What can hang from each mark
H: V Y
B: A E F G
V: H
F: B
E: B Y
A: B C
G: B
C: P
P: B C
Y: E G

Each row was made from one small tree. Brackets hold a mark, then the marks that hang from it, in alphabetical order. Every link used is in the known rows. Write each row's tree.
In the rows, 128 means zero.
Known rows
[V H]: [141 115 114 110 142 157 130 142 158 126 129 136 114 125  99 124 105 146
 146 134 138 133 206 113 143  90 132 132 120 130 143 133 136 140 131 118
 129  99 119 139 134 144 111 119 129 132 121 142 147 150]
[B A E G]: [143 109 122 140 181 136 141  82 171 116 136  90 111 132 123 117 150 135
 108 165 111 131 100 113 145 117 134  68 117 168 134 139 137 132 151 132
 105 107 152 147 147 120  91 221 123 161  52 137 172 142]
[Y E G]: [134 129 113 121 133 113 137 104 185 115 115 114 143 120 114 166 119 147
 137 110 121 125 177 104  59 106  99  93 123 128 141 134 133 132 132 161
 101 133 142 149 120 192 123 117 113  97 164 126 123 123]
[E [B F] [Y G]]: [146 123 110 117 160 139 144 150 196  74 118 139  84 121  99 120 138 135
  70 136 109 121 154  98 123  88  88  86 159 164 130 127 153  74 136 159
 139 158 138 153 138 133 112 177 106 132 109 117 133 145]
[Y [E B]]: [137 122 115 107 132 128 145 124 181 130 132 127 128 127 110 148 122 134
 116 103 124 135 174 107 110 101 128 108 133 142 140 134 132 110 136 137
 115 132 153 154 114 169 109 124 124 114 113 130 122 202]
[P [B A E]]: [149 115 108 121 157 150 134  75 160 103 144 126 134 127 118 103 160 142
 130 150 115 135 128 114 121 104 124  68 116 160 135 138 142 159 142 127
 123 105 137 151 135 135  98 190 124 184  73 133 154 166]
[Y [E [B A F]] G]: [138 139 110 109 129 139 139  89 238  78 116 121 127 134 107 143 159 124
  68 117 118 124 159  99 104 101  93  78 160 170 126 127 150 102 138 150
 128 121 161 157 123 166 105 195  97 127 124 115 121 163]
[G [B [E Y] F]]: [142 111 109 117 174 137 149 120 155  74 128 139  87 106 103  86 162 134
  73 135 113 122 124  95 134 100  86  89 146 167 114 132 149 116 140 127
 101 173 131 154 141 142 119 209 133 191  86 133 169 175]
[A B]: [150 117 126 127 151 128 144 126 173 150 132 141 116 137 108 134 113 145
 138 130 129 137 125 110 128  96 137 117 116 138 140 127 135 119 134 142
 122 125 129 148 129 148 120 143 111 170  88 127 123 153]
[E [B A F] [Y G]]: [148 131 112 121 162 159 141 121 216  66 121 135  94 127  99 113 171 130
  59 138 106 121 143  99 136  92  85  80 166 178 126 123 164  74 141 154
 137 138 143 156 141 124  96 217 105 156 102 110 137 147]
[H V [Y E [G B]]]: [136 132 112  98 129  63 131  95 179 114 101 129 150 104 109 171 116 142
  97 116 123 113 134  92  63  97 124 104 144 151 113 129 119 113 116 131
  77 157 159 143 108 209  98 144 102 122 160 127 132 109]
[P B]: [147 115 112 121 141 138 137 123 143 123 137 132 119 128 113 122 122 147
 150 136 122 126 154 114 101  95 106 102 107 138 143 133 139 137 130 136
 131 120 123 149 126 159 111 138 128 156  98 148 130 146]
[E [B A G] Y]: [151 110 123 134 189 147 152 122 193 115 148 107  88 134 104 110 155 130
  94 139 102 132 103 109 162 100 114  83 140 169 136 128 152  74 147 151
 122 134 151 152 138 108  78 199 130 174  50 131 146 182]
[H V [Y G]]: [145 130 118 110 131  79 124 121 162 119  98 127 132 112 112 161 102 153
 100 165 115 107 143 103 101  90 155 103 129 145 128 131 122 103 123 122
 100 118 143 141 134 157  85 151  96 111 136 126 142  68]
[H V Y]: [148 125 120 108 128  90 129 143 141 130 108 125 126 115 109 144 109 154
 100 161 114 108 140 105 129  87 173 123 125 143 128 134 121 105 125 103
  88 111 136 144 134 145  77 156 109 143 101 136 150  94]
[H [Y [E B]]]: [133 125 114  89 119 102 144 121 188 131 119 120 123 115 110 146 105 131
  97 110 125 130 146 108 121  93 165 122 130 135 138 138 123 113 130 118
 106 132 153 157 112 185 102 152 111 125  93 122 124 184]
[E B Y]: [148 113 117 116 164 145 149 148 156 119 138 141  91 116 100 118 128 142
 106 122 110 134 158 106 146  93 116 105 138 144 138 133 146  82 137 140
 125 155 136 152 132 128 101 143 131 147  86 130 139 184]
[G B]: [136 118 118 115 147 140 139 117 139 132 134 138 117 116 111 128 116 142
 119 118 127 126 118 104 122 102  87 114 127 144 126 128 136 125 129 124
 106 151 130 144 121 160 127 160 134 156 109 141 144 153]
[P [B F G] C]: [151 117 119 138 138 136 138 134 197 112 140 110  80 133 110 117 152 134
 104 159 120  91  93 119 120 105  93  83 131 163 137 134 137 134 128 157
 137 110 139 143 129 163 113 179 116 201  39 162 151 124]
[E [B A F] Y]: [154 128 113 120 155 168 147 142 200  77 127 133  90 130  95  92 173 130
  62 134 107 126 141 102 165  87 103  95 160 176 128 126 161  76 145 132
 129 131 138 159 142 115  88 220 117 188  67 122 144 183]
[B E]: [140 110 116 121 158 132 136 104 133 124 127 122 119 115 119 123 120 145
 117 149 118 134 143 109 134 106 136  94 115 143 138 141 130 145 140 122
 105 119 138 146 142 142 115 157 128 132  92 133 160 146]
[B A F G]: [143 126 123 143 153 145 142 115 201  97 122  86  95 146 111 109 160 128
  81 164 117 109 104 108 150 103  94  93 133 174 130 125 148 104 147 133
 113  98 134 155 144 116  89 239 112 185  62 145 154 126]
[A C]: [135 118 123 126 155 136 138 129 160 123 143 133  91 117 107 135 109 153
 145 134 117 146 142 115 116  90  99 129 123 142 140 142 134 130 130 150
 127 139 132 142 137 149 115 138 121 164  93 125 148 116]
[F B]: [142 124 128 129 126 143 132 172 127 149 109 113 113 134 114 150 121 160
 122 133 116 128 129 113 125 102 153 122 135 125 141 128 132 122 140 135
 114 158 112 148 140 134 117 107 117 105 110 141 129 119]
[B A E]: [145 116 116 125 160 147 136  87 158 113 129 116 128 125 117 110 150 143
 106 151 115 131 122 111 144 110 128  82 122 151 132 137 139 145 145 121
 108 102 143 145 144 128 100 199 123 160  84 126 163 149]
[A [B E F] [C P]]: [138 110 119 138 170 124 138 127 137 105 127 132  82 132 101 118 130 145
 117 143 132 163 133 103 151  85 134  95 131 167 130 140 136 180 133 161
 145 140 115 153 132 130 103 193  89 206  36  93 166 127]
[V [H [Y E]]]: [134 124 109  90 117 112 134 136 183 116 114 118 131 116 101 135 103 137
 141 118 143 131 201 113 114  86 161 140 117 121 140 141 124 142 124 111
 106 100 123 147 119 191 102 119 114 132 121 132 142 156]
[Y G]: [139 124 118 127 149 128 132 110 160 121 114 124 125 119 116 152 110 149
 130 138 120 120 152 106  96 101 104  98 122 133 142 128 137 123 131 152
 116 130 135 143 132 154 125 137 113 106 142 126 134  98]

Which tree is each row?
[145 115 124 130 167 148 143 102 192 136 143 103 105 144 115 133 137 131
  97 148 115 127 106 113 168 107 125  88 133 171 135 132 142  91 145 141
 128 112 157 148 132 112  87 205 123 148  51 136 145 171]  [E [B A G]]
[124 126 107  82 130 104 130  93 194  98 116 135 135 104 102 144 100 138
 129 100 146 130 174 102  81  94 122 120 132 134 127 133 126 151 116 135
 108 137 136 143 105 212 122 131 109 119 157 122 136 143]  [V [H [Y E [G B]]]]
[139 106 126 137 201 112 150 110 210  99 149 116  66 135 112 121 135 134
 105 168 119 157  87 114 134  95 129  97 129 185 125 144 131 130 142 173
 142 136 146 146 147 129 104 214 101 200  24 117 158 132]  [A [B E F G] C]
[150 115 118 141 165 138 141  91 182 116 148 100 114 145 116 115 151 137
 140 156 115 124 100 118 117 106 102  78 113 162 141 130 144 124 142 148
 128 100 137 150 128 135  86 195 124 188  64 152 140 145]  [P [B A G]]
[129 135 108 112 133 114 141  93 196  79 112 128 125 116 110 146 140 129
  91 104 129 115 146  92  62 106  57  96 145 156 117 124 140 123 127 153
 102 161 144 155 112 210 134 167 110 134 156 133 128 136]  [Y E [G [B F]]]
[150 120 111 141 135 148 130 116 116 127 124 118 132 142 107 116 143 148
 153 131 129 130 146 109 132  91 106  73 110 141 144 126 147 175 134 135
 129 102 101 156 115 134  84 178 112 184  77 129 146 134]  [C [P [B A]]]
[144 114 118 131 180 137 156 161 194  93 135 107  63 135 101 109 144 128
  71 150 106 119 129 105 155  92 108  95 149 177 132 131 149  64 144 151
 128 150 139 158 142 112  89 201 123 164  53 144 144 169]  [E [B F G] Y]
[128 131 115 116 158 125 139  59 201  92 138 133 135 112 106 155 154 138
 128  92 122 153 115 104  61  98  45  97 147 162 119 133 141 146 128 185
 115 161 161 143 111 203 123 165 113 165 139 106 133 129]  [Y E [G [B [A C]]]]
[139  96 111 145 176 113 137 109 111 125 133  92 109 135 122 121 122 141
 155 155 124 132 126 110 120 105 139  52  99 152 145 140 131 183 138 148
 122 121 113 154 121 130  84 176 119 154  48 138 168 142]  [C [P [B E G]]]
[138 105 132 155 188 114 144 145 139 149 138 108  85 145 105 150 108 147
 161 137 131 163 100 113 137  88 122 103 107 156 143 135 130 154 131 184
 138 141 116 146 121 130  90 162 100 186  34 113 148 113]  [A [B G] [C P]]
[140 117 113 120 174 128 143 109 150 102 130 146 112 101 104 127 133 148
 116 113 115 126 124  97  86 100  57  93 136 146 126 125 147 107 128 166
 106 183 131 144 126 162 131 150 127 149 144 126 136 130]  [E [Y [G B]]]
[141 113 130 144 160 137 136 114 151 131 122  79 115 144 124 132 154 147
  97 163 105 133  63 115 149 117 171  76 136 165 131 134 133 130 157 148
 109 137 133 150 152 104  92 190 116 132  54 138 157 121]  [F [B A E G]]
[130 121 109  77 121 116 137 138 198 116 125 130 122 115  98 137  98 132
 122 109 137 139 202 112 141  82 186 136 133 132 140 141 124 127 126 109
 125 106 141 150 113 182  98 123 114 119 100 127 128 195]  [V [H [Y [E B]]]]
[123 129 111 100 128  83 138  82 185 107 113 124 142 101 115 157 111 132
 112  99 128 120 112  99  64 101 105 105 129 136 123 130 125 128 122 144
  86 160 145 152 105 220 132 155 105 123 148 120 128 130]  [H [Y E [G B]]]
[143 108 134 141 193 117 149 129 193 136 154 120  78 138 108 145 110 147
 145 145 124 160  82 119 120  92 117 119 115 163 138 137 130 118 135 183
 137 144 145 143 133 138 107 160 111 186  46 122 135 122]  [A [B G] C]
[134 122 117 118 147 116 153 132 214 106 130  96  95 138 110 141 135 119
  81 129 119 121 148 105 124 103 117  97 142 164 133 134 135  87 141 145
 118 130 153 160 122 160  98 179 116 132  75 144 130 185]  [Y [E [B F G]]]
[150 105 114 120 148 132 130 105 150 135 147 141 112 110 115 114 136 148
 124 142 117 112 115 120 115 111 130  71 120 143 143 144 129 173 127 142
 136 114 149 136 129 177 122 141 122 176  55 144 159 149]  [P [B E] C]
[146 118 115 115 170 135 142 130 177 109 131 144 102 112 104 138 122 141
 102 125 110 131 154 103 113  93 106  87 145 145 139 129 148  86 134 164
 132 161 146 149 132 134 113 139 119 114 117 115 130 155]  [E B [Y G]]
[136 130 111 105 122 131 145 136 204 104 119 122 110 131 105 136 137 121
  83 111 123 123 170 100 121  95 119 109 144 157 132 133 139 102 136 131
 121 129 146 159 122 167 112 157 114 129 107 134 124 197]  [Y [E [B F]]]
[142 111 102 130 144 130 132 119 110  89 116 118 107 132 112 104 141 139
 118 154 128 127 163 102 132  96 122  62 117 156 135 136 141 186 134 126
 132 117  98 159 125 132  92 184 106 175  67 133 166 140]  [C [P [B E F]]]
[132 133 111  90 107 109 144 132 212  96 109 118 110 121 107 134 125 119
  66 124 125 118 151 102 132  87 146 122 142 151 130 137 130 102 131 112
 111 125 144 166 120 178 101 183 101 140  86 126 128 178]  [H [Y [E [B F]]]]
[133 120 124 124 173 123 151  96 222 112 158 103 102 134 107 149 147 126
 116 118 112 154 109 116 122 102 106  99 139 177 132 142 135 114 142 176
 134 137 175 151 124 153  86 187 118 159  58 120 141 170]  [Y [E [B [A C] G]]]
[138 122 122 116 161 160 141 117 188 116 150 139  99 127 104 128 132 140
 106 128 117 155 120 115 156  90 103 113 145 173 132 141 143 116 137 147
 153 128 157 141 133 127  97 187 116 166  62 109 144 159]  [E [B [A C]]]
[140 112 115 117 166 146 137  65 151 113 138 137 130 117 117 108 150 138
  99 128 119 135  94 103 144 114  97  80 132 164 116 132 141 147 140 115
 105 133 149 143 129 142 115 217 132 180  84 128 167 172]  [G [B A E]]
[132 141 108 116 135 130 138  75 210  69 115 121 136 123 108 136 168 124
  78 106 123 118 129  93  79 106  48  83 153 166 114 121 148 127 134 149
 103 142 150 155 115 198 127 211 107 163 147 125 133 138]  [Y E [G [B A F]]]
[144 124 134 149 144 148 135 144 155 141 118  79 107 152 116 145 148 148
 110 153 109 127  70 116 141 109 154  98 137 155 138 125 139 111 151 153
 110 137 126 151 145 111  93 173 116 133  69 146 136 106]  [F [B A G]]
[139 133 118 131 149 157 138 120 195  78 132 125  89 131 102 113 159 140
  96 148 117 138 127 110 139  86  78 119 143 168 125 133 149 127 138 143
 136 116 134 148 143 130 100 211 110 205  72 122 155 111]  [B [A C] F]
[144 123 117 121 187 148 141 111 207  83 146 147  92 112  96 128 153 144
 104 127 103 154 126 109 116  86  85  90 158 172 132 136 154  97 137 183
 151 159 157 143 138 131  99 174 110 159  93  93 137 128]  [E [B [A C]] [Y G]]
[151 115 114 127 188 120 147 116 198  72 119 138  93 121 106 113 153 138
  88 148 114 139 132  98 107  94 119  74 138 164 127 131 148 109 140 175
 123 154 134 154 148 140 118 187  94 174  98 105 139 136]  [A [B [E [Y G]] F]]
[139 117 120 125 155 134 147 136 201 110 131 107  77 141 113 128 124 125
  72 157 119 117 120 107 159 100 120  99 141 178 131 132 139  83 141 135
 136 125 146 153 133 118  97 200 117 137  55 143 142 166]  [E [B F G]]
[130 132 114 107 120  82 135  96 193 115 104 110 138 109 118 161 105 141
 119 119 126 117 149 107  68  97 130 108 121 126 138 134 125 132 126 147
  90 130 138 153 117 203 118 135 100 110 143 119 125 104]  [H [Y E G]]
[142 116 118 140 169 143 141  89 192  86 127  87  97 140 118 105 166 130
  73 175 111 121  97 109 153 115 116  72 132 183 123 135 143 125 152 129
 110 103 141 153 152 117  93 252 115 174  48 140 174 134]  [B A E F G]
[143 123 117 141 168 144 144 100 208  74 152 106  78 144 107 103 167 131
 120 166 111 136  97 118 115  89  69  91 133 190 128 135 150 131 140 167
 147 115 132 150 139 131  88 231 110 222  38 141 150 116]  [P [B [A C] F G]]
[139 114 111 148 145 127 138 137 131 105 119  92  95 149 113 116 137 138
 127 159 129 115 142 107 122  91 102  73 115 160 141 128 143 150 134 149
 131 117  95 160 122 130  87 190 108 176  56 147 153 121]  [C [P [B F G]]]
[134 123 120 121 164 150 140  88 162 110 149 145 108 117 104 121 140 144
 120 117 121 148  91 110 128  96  63 117 140 167 118 134 143 137 130 148
 125 147 149 139 126 154 115 198 126 203  87 119 151 136]  [G [B [A C]]]
[145 107 123 135 183 115 151 108 195 107 130 107  85 142 118 118 137 128
  90 172 123 136  93 107 144 106 139  85 121 176 126 134 134 118 145 152
 122 123 141 153 142 125 106 215 106 182  38 134 154 157]  [A [B E F G]]
